Each row was made from one walk, in order. Every step used is in the known rows, and no mark comes twice. Write each row's walk.
In the rows, zero is written as 128.
Known rows
Z, Y, A: [ 86 140 133 179 160 135 132 161 164 138 151 135 123 123 141  92 100 130
 132 132 122 158 155 108 101 142 127 137 152]
M, G, N: [177 136 143  65 111 137 133 140  72 109  97 133  88  66 123 177 108 137
 181 120 149  54 127  96 179 129 148 129 166]
A, Z: [136 115 150 128 103 119 113 112 109 125 116 119 122 112 121 115 130 146
 147 126 110 139 130 143 143 118 121 130 140]
A, Y: [106 119 132 140 110 129 112 137 124 132 122 124 146 123 124 108 111 147
 156 125 103 127 162 115 114 125 132 127 139]
J, Z: [129 135 141 113 126 131 121 102 113 126 127 106 135 107 109 135 100 136
 162 144 131 112 101 168 126 122 114 115 133]
J, Z, A: [120 146 150 146 145 130 140 134 140 145 140 109 124 125 119  88  92 143
 127 150 115 149  82 172 118 134  90 123 137]
N, G: [158  97 145  81 111 106  94 113  68  97  97 160 115  57 124 134 105 134
 179 124 131  80 140 103 173 126 131 126 135]
A, Y, Z: [ 90 121 125 151 112 125 119 140 147 148 144 109 144 119 140  95 122 160
 118 120  73 141 137 132 114 117 138 128 131]
V, Y, Z: [110 126 118 141 147 131 124 136 142 130 135 101 122 139 159 106 126 145
 128 111 110 143 152 138 107 132 152 127 127]
Y, Z, A, J: [107 117 134 174 140 104 136 155 172 154 156 103 115 150 139  58 106 150
  88 155  78 163 117 140 135 111  54 130 129]
B, G, N, M: [178  92 125  69  76 133 111 131  37  85  94 167  43  39 106 153 136 128
 195 137 160  45 102  49 166 101 180 158 156]
N, G, M: [154  79 126  67  87 125  82  93  68 110  82 162  80  42 135 156 128 140
 186 122 124  66 125  99 181 117 143 142 137]
N, G, B: [179  91 144  42 105  99  69 122  78  72 101 172 110  28 139 141 108 128
 215 127 156  68 166  88 187 104 153 152 130]
Z, Y: [121 127 149 138 138 123 128 141 135 121 125 129 114 100 137 115 101 137
 163 129 121 140 134 123 119 137 130 133 147]
B, G, N: [185 120 123  73  94 138 125 157  40 105  96 140  64  45 105 130 131 126
 219 129 168  65 134  80 152 108 151 153 163]
Z, Y, A, J: [ 82 133 124 197 165 118 137 156 190 141 166 130 147 167 132  90  98 127
 112 161 114 162 155 106  99 133  78 134 140]
A, J: [137 102 131 128 119 113 108 122 126 117 121 116 129 139 114 117 102 131
 159 157 125 109 162 114 146 110  71 123 135]
Y, A: [105 121 123 154 138 139 110 144 127 130 132 124 115 118 127  99 104 126
 156 132 131 123 181  97 132 121 117 129 152]
Z, J: [125 120 145 139 138 134 125 131 111 116 124 109 100 113 127 106  89 135
 159 144 118 125 136 126 154  91  69 102 136]
J, Z, V: [123 146 144 121 136 145 115 101 131 147 134 118 152 128  94 145 131 121
 137 151 148 136  84 203  94 145 129 111 123]
V, N, G, B: [185 114 131  26  89  92  97 117  83  89  77 170 107  76 150 146 151 104
 190 119 187  62 180  84 205  88 147 149 123]
M, G, B: [176 121 168  28 118 121  81 119  98  89 112 135  96  66 146 166 103 127
 226 110 161  59 175 121 192 103 147 136 145]
B, G: [162 115 153  78 111 129 100 126  61 108 107 130  80  71 116 115 120 122
 226 117 155  85 158 119 145 106 132 134 142]
Y, Z, V, N, M, G: [126 140 158  70 103 125 125  82 130 148 117 140  90 151 145 184 190 104
  76 111 146  88  81 159 176 116 170 110 110]
J, Z, Y, A: [ 76 164 136 184 169 136 150 138 179 149 169 121 154 137 127 107  94 130
 112 148 123 162  96 158  79 148 121 126 140]
M, G, N, V, Y, Z: [172 130  98 104 137 140 164 139 109 110 125 115 134 107 133 194 126 135
 101  86 124 109 109 110 137 164 178 120 114]
N, V, Y, A, Z: [116 122  96 198 148 143 143 127 154 121 150 120 181 178 123 122 137 119
  74  97 114 196 155 118  86 164 138 127 105]

Write each row's walk
[146 102 172  64 104 122  94  87  85  93 108 147  80  87 133 180 108 132
 167 119 128  53 114 107 195 120 156 117 139]	N, M, G
[107 148 142 158 153 109 148 118 177 136 160 111 168 157 115 131  96 137
 118 172 116 149  74 177  93 134  74 120 125]	A, J, Z, Y
[138 134 133  84 110 105 126 108 114 150 104 151 127 123 135 138 188 106
  91 117 148 116 109 157 153 123 145 118 105]	Y, Z, V, N, G
[162 124 134  66  94  99 124 108  75 113  77 156 111 107 135 138 146 108
 152 117 161  77 153 101 190 110 126 126 126]	V, N, G
[155 103 115  53  73 119 110  87  74 127  61 161  78  89 147 160 171 115
 161 117 157  63 136  96 198 100 140 140 128]	V, N, G, M
[110 153 150 140 147 125 143 120 150 133 147 116 145 115 121 132  96 143
 138 146 121 145  75 179  95 144 124 125 134]	J, Z, Y
[168  93 170  25  98 116  69  94  95  70 113 159  78  57 149 189 111 127
 203 120 153  40 136  93 208  99 175 141 137]	N, M, G, B
[121 146 126 116 112 132 137 120 141 169 113 114 114 161 132 120 190 108
  95 123 149 140 125 168 130 115 134 116 117]	Y, Z, V, N
[142 164  83 152 173 140 183 131 157 119 160 114 200 197 101 197 109 110
  65 133 148 127  99 121 102 170 114 110 109]	M, G, N, V, Y, A, J, Z
[196 111 118  74 104 138 142 128  63  94  96 131 114  63  97 205 106 123
 155 106 146  71 117  88 178 149 146 114 134]	M, G, N, V
[132 101  94 152 140 134 135 122 136 114 137 101 149 134 135 138 124 132
 103  94 104 159 137 130 105 153 148 114  93]	N, V, Y, Z
[ 99 132 118 189 171 113 151 163 195 151 165  98 135 201 160  61 116 146
  71 140  84 186 136 143  96 134  78 134 121]	V, Y, Z, A, J
[ 82 158 125 216 179 146 153 146 175 140 167 109 149 201 150  80 125 130
  76 126 104 201 145 137  95 118  93 118 127]	V, Y, A, Z, J
[ 85 144 106 192 183 144 123 145 193 151 159 127 175 233 126 108 144  99
  86 147 146 178 184 133  61 157 109 129 122]	Z, V, Y, A, J
[ 97 133 141 171 128 129 134 169 149 151 136 124 135 138 135  63 104 152
 119 128  84 164 145 123 104 137 111 138 145]	Z, A, Y
[151 147  64 161 157 147 175 144 127 115 159 122 179 173  84 155 131 100
 102 141 166 137 103 105  71 150 117 134 104]	B, G, N, V, Y, A, J, Z
[ 89 158 143 174 139 130 149 148 167 164 154 109 169 153 118  78 100 154
 100 143  85 171  86 172  83 140 101 126 133]	J, Z, A, Y
[ 92 140 139 199 152 137 140 138 152 142 159 115 130 155 127  81 115 136
  96 143  96 177 126 133 133  95  64 112 136]	Y, A, Z, J
[118 136 159 157 127 113 134 129 149 133 135 129 132 120 135 113 126 148
 123 126  98 170 105 155 111 137 128 140 139]	A, Z, Y
[149 100 100 138 138 139 130 120 113  99 115 114 152 138 121 149 113 118
 140  98 134 144 166 112 109 160 143 116 104]	N, V, Y
[ 87 157 119 145 108 129 144 131 168 186 127 118 156 189 135 112 195 118
  65 119 118 162 130 167  96 121 147 122 111]	A, Y, Z, V, N
[146 113  68 196 150 123 185 180 167 133 151 109 146 171 124 104 121 139
  38 136  96 180 101  92  97 157  96 141 105]	G, N, V, Y, Z, A, J
[174 107  72 135 123 147 154 149  93  94 102 124 137 113 110 163 122 124
 133 111 150 125 146  71 111 162 164 135 123]	G, N, V, Y
[ 97 140 138 178 138 144 112 130 154 162 148 137 149 157 111 101 158 118
  93 133 123 179 132 162  95 143 132 133 135]	Y, A, Z, V
[120 145 138 152 143 144 122 118 148 143 130 125 160 184 131 127 173 122
 101 117 131 185 132 181  73 160 159 133 120]	A, Z, V, Y
[ 84 150 114 161 125 127 139  84 185 163 149 141 161 241 101 149 177  81
  35 180 162 134  81 152 108 116  98 115 104]	Y, A, J, Z, V, N, M
[149 148  85 189 155 155 185 164 110 115 152 131 139 150 106 120 146 113
  85 111 138 179 110  94  96 129 120 131 110]	B, G, N, V, Y, A, Z, J
[121 136 126 132 155 151 113 130 136 134 121 123 141 162 132 132 148 114
 139 120 156 153 162 154  78 160 161 127 126]	Z, V, Y
[ 76 135 131 181 137 128 142 145 160 151 161  98 138 138 141  82 106 163
  93 135  62 164 113 145 116  92  87 104 123]	A, Y, Z, J
[118 145 149  57  89 117 108 102 165 142 132 158 127 155 163 178 201 111
  86 110 142  94 108 147 153 104 202 136 102]	A, Y, Z, V, N, M, G, B
[102 130 104 101  82 126 121 100 140 182 102 159 133 137 148 150 219 123
  70 110 113 124  98 154 130 120 170 140 101]	A, Y, Z, V, N, G, M
